What can hang from each mark:
Z592: Z80 Z362
Z80: Z317 Z592 Z887
Z317: Z362 Z887
Z362: Z317 Z392 Z485 Z515 Z592 Z661 Z887
Z485: Z80 Z362
Z887: Z317 Z362
Z366: Z362
Z897: Z887
Z661: Z362

Every row comes from one small tree of marks. The marks that hang from a mark follow it in brackets, in the order of their numbers. Every link used is in the known rows. Which tree was each row made from?
In the rows, 128 means zero.
Known rows:
Z592(Z80(Z317) Z362(Z887)): [138 137 127 109 104 136 163 140 129 110 139 136 110 101 117 116  97 107
 130 137 124 140 150 163 131 132 149 128 160 136  85 107]
Z362(Z392 Z485(Z80(Z592))): [164 112 161 149 117 139 148 119 127 100 153 113 133 130 124 126  91 169
 122 130 146 126 131 127  65 118 120 130 118  91 106  90]
Z362(Z317 Z392 Z485 Z592): [168 114 125 156 142 134 153 121 127  87 157 110 134 100 129 136  63 151
 116 128 114 136 175 107  64 129 115 137 108 112 132 136]
Z592(Z362): [129 141 133 124 124 126 127 131 122 126 125 120 125 113 121 118 101 125
 127 126 144 127 137 165 140 126 134 124 130 138 107 146]
Z80(Z317): [137 132 149 122 131 119 158 124 144 124 120 138 119 127 119 119 137 116
 133 139 137 129 144 143 126 127 126 131 136 129 118 115]
Z362(Z592(Z80) Z661 Z887): [116 116  77 136 111 156 158 145 109  90 174 132 123  75 124 147  81 117
 116 137 106 141 134 115 129 139 135 140 142 125 157 124]
Z661(Z362(Z317)): [139 137 111 134 123 114 114 141 122 112 131 133 143 131 120 123  77 133
 135 131 120 127 158 156 108 129 124 125 118 105 114 141]
Z485(Z362(Z661 Z887)): [147 131 107 134 104 147 155 145  97 102 148 125 138 105 140 145  75 148
 134 129 134 124 117  99 144 137 128 133 122  92 176 143]
Z317(Z887(Z362(Z485 Z515))): [114 112 130 131 125 153 135 118 133 111 141 118 118 130 135 131 101 147
 149 138 139 120 120 130 135 137 128 131 139 112 139 149]
Z362(Z392): [149 125 125 141 124 119 125 124 136 120 137 120 126 124 116 137 134 148
 126 129 141 130 148 119 103 132 120 128 109 126 120 122]
Z661(Z362(Z887)): [137 132 108 131 101 116 122 144 117 116 146 134 137 131 122 130 102 118
 137 133 128 130 149 139 125 129 127 129 117 105 132 126]
Z897(Z887(Z317(Z362(Z392 Z515)))): [124 129 142 130 115 144 151 138  97 131 140 123 109  73 109 133  68 152
 116 143 149 127 131  93 121 139 120 132 147 154 116 148]
Z897(Z887(Z317)): [121 133 164 121 118 141 136 133  96 138 130 132 106  87 113 122  85 127
 120 139 145 133 131  87 108 128 125 130 148 161  96 130]
Z592(Z80 Z362(Z392 Z661)): [133 134  99 138 116 141 128 136 134 106 149 122 121 105 102 133  77 162
 117 134 146 133 150 203 113 136 140 125 137 125  90 136]
Z485(Z80 Z362): [158 132 145 122 100 144 161 133  92 102 127 117 140 125 126 124  86 143
 139 130 132 118 109  81 108 125 118 119 116 104 127 126]
Z80(Z317(Z362) Z887): [123 141 150 109 118 129 158 129 137 121 129 132 101  93 108 126 107 110
 138 146 141 126 135 131 128 135 122 134 152 145 100 115]
Z887(Z362(Z317 Z392)): [147 133 108 127 128 130 146 124 123 113 131 116 128 125 111 139  95 144
 137 127 112 127 158 107  92 140 126 125 111 124  88 138]
Z366(Z362(Z317 Z392)): [138 134 122 133 128 122 140 128 143 107 151 125 129 134 128 128  80 141
 123 131 105 136 171  87 109 138 123 126 125 110  96 140]
Z485(Z80 Z362(Z392 Z661 Z887)): [176 126 122 140  86 147 166 143  82  81 157 113 137  93 123 139  64 159
 137 137 145 121 121  62 105 133 115 126 109  81 157 119]
Z897(Z887): [116 132 144 126 122 137 119 131 111 140 125 135 113 101 123 129 103 127
 123 132 136 130 134 100 111 128 131 133 139 152 129 125]
Z362(Z661): [120 129 110 142 132 137 126 133 125 119 140 130 129 114 125 136  99 148
 124 135 141 123 123 157 139 132 128 132 132 109 153 142]
Z366(Z362): [111 135 128 124 125 129 144 126 146 125 146 131 128 154 131 125 103 127
 123 131 111 132 146 111 137 132 129 126 135 118 105 142]
Z366(Z362(Z317 Z661)): [115 138 110 134 135 136 141 135 133 107 153 133 132 127 136 127  52 141
 120 135 106 130 152 119 137 137 130 129 144  96 122 155]
Z366(Z362(Z317)): [121 138 125 123 131 128 142 131 136 114 144 131 130 138 138 121  74 127
 124 129  95 134 156  94 130 135 130 126 140 111 103 144]
Z317(Z362(Z392 Z661)): [135 128  97 145 128 139 141 134 114 118 148 114 124 104 111 149  98 168
 119 135 145 117 120 136 141 143 122 131 121 108 152 150]
Z366(Z362(Z485 Z592 Z887)): [124 122 125 134 118 145 175 127 135 103 178 123 127 134 145 132  72 116
 118 132  98 139 158  82 123 130 129 138 132 105 134 139]
Z887(Z317 Z362): [127 135 136 111 119 144 171 124 108 127 131 118 117 129 103 126  95 129
 134 137 129 127 128 118 119 136 124 122 130 145  57 147]
Z80(Z887(Z317)): [123 136 158 114 109 134 134 130 118 119 139 126 106  89 111 121  90 114
 133 142 145 135 132 111 108 129 117 129 149 156  69 119]
Z362(Z317 Z485 Z515 Z592): [138 110 108 153 143 145 171 133 132  86 155 119 147  92 152 130  33 148
 119 132 102 132 161 140 104 130 121 141 140 104 171 163]
Z317(Z362(Z485 Z592 Z661)): [123 120 101 147 141 158 166 130 111 109 160 111 128 105 126 146  66 155
 111 134 129 117 116 151 140 135 125 138 127 106 170 164]
Z592(Z80 Z362(Z317)): [132 139 113 117 122 140 131 140 119 109 129 127 124 104 122 116  64 130
 123 126 110 137 148 168 117 133 147 121 155 135  75 131]
Z485(Z80 Z362(Z392 Z515 Z887)): [175 120 120 137  80 141 177 144  96  82 153 114 144  94 134 136  67 158
 142 136 135 123 129  59 109 135 112 126 117  89 162 125]
Z317(Z887(Z362)): [111 122 133 117 123 144 119 118 119 119 131 122 109 125 120 131 132 125
 150 135 136 123 113  98 138 138 128 126 129 135 113 138]
Z80(Z887(Z317 Z362(Z485 Z592))): [120 132 149 116 113 152 169 119 120 108 153 113 107 100 104 130  59 118
 133 142 133 133 145 119  84 131 117 133 136 156  56 137]
Z80(Z317 Z887): [126 139 162 113 117 121 145 124 151 118 127 139 104 101 112 119 117 103
 141 146 145 133 151 139 108 128 122 134 148 146  91 101]
Z592(Z362(Z515)): [121 135 117 132 122 128 138 138 132 118 130 121 134 105 131 120  80 139
 127 131 145 126 141 188 153 130 132 127 141 129 131 164]

Which tree is each row?
[110 126  93 116 123 150 166 124 128 114 141 121 124 132 105 141 106 119
 129 130  97 133 142 131 106 139 134 127 123 152  84 139]
Z887(Z362(Z592(Z80)))
[125 128  93 131 117 149 152 146  93 119 153 122 122  89 130 146  91 138
 125 134 127 120 104 109 170 142 133 135 139 104 175 143]
Z317(Z362(Z661 Z887))
[134 118 142 127 130 130 159 121 127 102 141 122 100  86 106 133 136 122
 135 147 147 125 132  96 138 142 115 133 127 141 133 131]
Z80(Z317(Z362(Z392 Z592) Z887))
[141 124 117 152 116 143 157 129 143 102 184 122 127 137 137 139  64 160
 119 138 128 132 162 111 118 134 128 137 128  72 142 136]
Z366(Z362(Z392 Z485 Z661 Z887))
[142 112 188 131 123 146 156 117 125 100 141 127 120 125 133 110  97 139
 135 140 147 124 112 129  96 116 126 132 145  97 112  86]
Z362(Z485(Z80(Z317(Z887) Z592)))
[130 125  95 135 119 133 158 125 144 116 139 117 134 133 113 144 103 158
 137 134 129 124 154 146 114 142 123 128 115 123 116 154]
Z887(Z362(Z392 Z515))
[ 99 114 100 140 128 156 128 138 111 107 150 121 117  80 134 141  87 160
 135 146 151 112  90 132 189 149 123 134 154 106 192 170]
Z317(Z362(Z515 Z661) Z887)
[130 139 133 113 118 134 155 132 143 116 126 135 113 119 108 113 101 121
 126 136 133 136 150 197 123 130 145 124 155 143  70 119]
Z592(Z80(Z317) Z362)
[126 125 121 141 135 141 163 131 154 105 157 128 143 143 156 122  34 154
 122 134  99 130 164 134 124 133 129 133 152  82 134 161]
Z366(Z362(Z317 Z485 Z515))
[125 138 100 142 132 135 136 147 120 100 137 123 138  76 135 123  29 153
 125 135 140 125 148 194 153 136 132 130 150 108 149 177]
Z592(Z362(Z317 Z515 Z661))
[ 83 130 115 123 110 148 141 135 140 103 153 131 126  92 120 142  56 145
 135 137 138 129 123 176 118 138 129 138 154 130  93 122]
Z80(Z592 Z887(Z362(Z515 Z661)))
[140 136 107 114 108 142 138 149 106 103 142 129 121  86 131 119  62 115
 127 126 103 142 147 132 124 135 151 125 159 129  92 118]
Z592(Z80 Z362(Z317 Z887))
[120 132 137 109 111 136 147 129 154 114 134 144 106 113 109 123 113 112
 134 143 123 140 148 158  97 132 135 131 162 147  70  89]
Z592(Z80(Z317 Z887))
[127 118 182 116 114 136 148 125 115  97 132 135 113 100 119 108 121 116
 141 144 146 126 102  99 114 123 122 126 148 121  96  76]
Z485(Z80(Z317(Z887) Z592))
[145 132 135 121 116 137 169 121 115 121 139 111 116 125  92 133 101 144
 132 138 139 128 145 111  98 138 118 122 114 143  51 143]
Z887(Z317 Z362(Z392))
[115 133 115 126 135 131 157 130 133 101 154 128 130 120 133 126  67 113
 118 131  87 139 163  81 123 136 124 129 133 128 108 154]
Z366(Z362(Z317 Z592))
[160 128 126 129 105 145 171 144  94  84 130 119 152  99 142 122  36 156
 141 133 117 119 124  85 111 132 116 122 133  91 149 145]
Z485(Z80 Z362(Z317 Z515))
[178 111 117 152 124 137 163 131 110  78 173 111 129  78 140 140  60 133
 121 128 106 142 174  61  74 132 120 142 115 103 154 120]
Z362(Z317 Z392 Z485 Z592 Z887)
[144 129 148 126 136 135 179 124 136 125 129 127 118 130 123 125 111 136
 127 139 136 120 131 152 133 130 128 134 140 110 131 128]
Z80(Z317(Z362(Z485)))
[156 125  87 149 103 111 129 152 125  91 156 130 148 101 127 135  60 148
 138 137 124 132 179 136 108 139 118 132 119  88 147 141]
Z661(Z362(Z317 Z392 Z515 Z887))
[165 123 117 152 103 120 129 135 129 106 162 122 138 142 121 135  89 151
 133 133 142 129 169 152  88 126 122 133 103  81 134 121]
Z661(Z362(Z392 Z485 Z887))
[158 124 123 127  83 148 179 148  89  88 146 120 146  98 145 129  63 142
 143 135 125 122 113  66 129 131 119 126 132  90 169 130]
Z485(Z80 Z362(Z515 Z887))
[118 139 132 117 126 144 134 131 103 134 122 129 114 102 117 132  72 129
 132 131 115 128 146  88  99 136 135 130 138 150 103 136]
Z897(Z887(Z362(Z317)))
[156 127 103 130 105 140 165 152 103  91 141 126 149  89 158 137  48 146
 139 127 108 128 135  80 139 141 126 133 136  93 178 151]
Z485(Z362(Z317 Z515 Z887))
[146 116 121 150 140 142 152 134 137 102 141 124 147 115 159 124  41 164
 127 131 114 126 151 158 111 129 128 137 150  84 164 152]
Z362(Z317 Z485 Z515)
[151 126 111 141  97 116 147 141 109  94 168 121 130  97  99 136  87 122
 128 141 136 138 169 107  96 133 109 130 101 127 104 136]
Z661(Z362(Z392 Z592 Z887(Z317)))
[135 126 125 130 107 130 177 131 123  97 181 120 117 103 118 135  84 116
 117 140 112 145 167  46 118 139 116 131 123 133  95 138]
Z366(Z362(Z392 Z592 Z887(Z317)))
[154 122 142 123 109 151 157 134  74  71 138 113 132  79 130 123  58 127
 143 134 117 124 114  29 104 132 111 122 120 117 138 136]
Z485(Z80 Z362(Z317(Z887) Z592))
[134 124 121 133 125 144 174 131 125  92 175 124 130 117 151 128  43 114
 119 131  83 141 167  63 114 132 130 137 138  99 131 140]
Z366(Z362(Z317 Z485 Z592 Z887))
[161 119 117 141 116 143 159 132 109 117 159 109 122 112 133 145  99 155
 124 129 130 123 127  97 125 136 128 135 122  96 156 126]
Z317(Z362(Z392 Z485 Z887))
[121 126 109 142 120 124 151 129 164 111 159 126 135 141 130 134  89 155
 122 137 122 132 167 126 130 139 120 130 130 108 123 155]
Z366(Z362(Z392 Z515))
[109 124 137 127 126 135 121 139 120  98 138 128 132  77 142 119  64 142
 129 127 138 132 119 156 145 133 135 131 156 125 113 131]
Z80(Z592(Z362(Z317(Z887) Z515)))
[131 127 104 140 117 146 180 132 123 106 153 115 126 105  99 141  58 173
 129 148 151 123 146 154 119 145 115 129 129 120  95 170]
Z887(Z317 Z362(Z392 Z515 Z661))
[145 118 118 151 120 154 148 136 115 107 165 125 129 112 148 137  71 149
 125 134 136 127 129 138 127 127 135 142 139  74 182 125]
Z362(Z485 Z661 Z887)
[130 111  91 167 148 155 169 138 130  77 166 121 149  79 149 138   4 166
 115 139 115 127 156 172 114 134 120 146 144  86 196 176]
Z362(Z317 Z485 Z515 Z592 Z661)
[139 133 113 128 112 133 130 132 136 113 140 120 120 116 105 127  99 145
 121 128 136 137 153 178 106 133 140 122 134 140  72 125]
Z592(Z80 Z362(Z392))
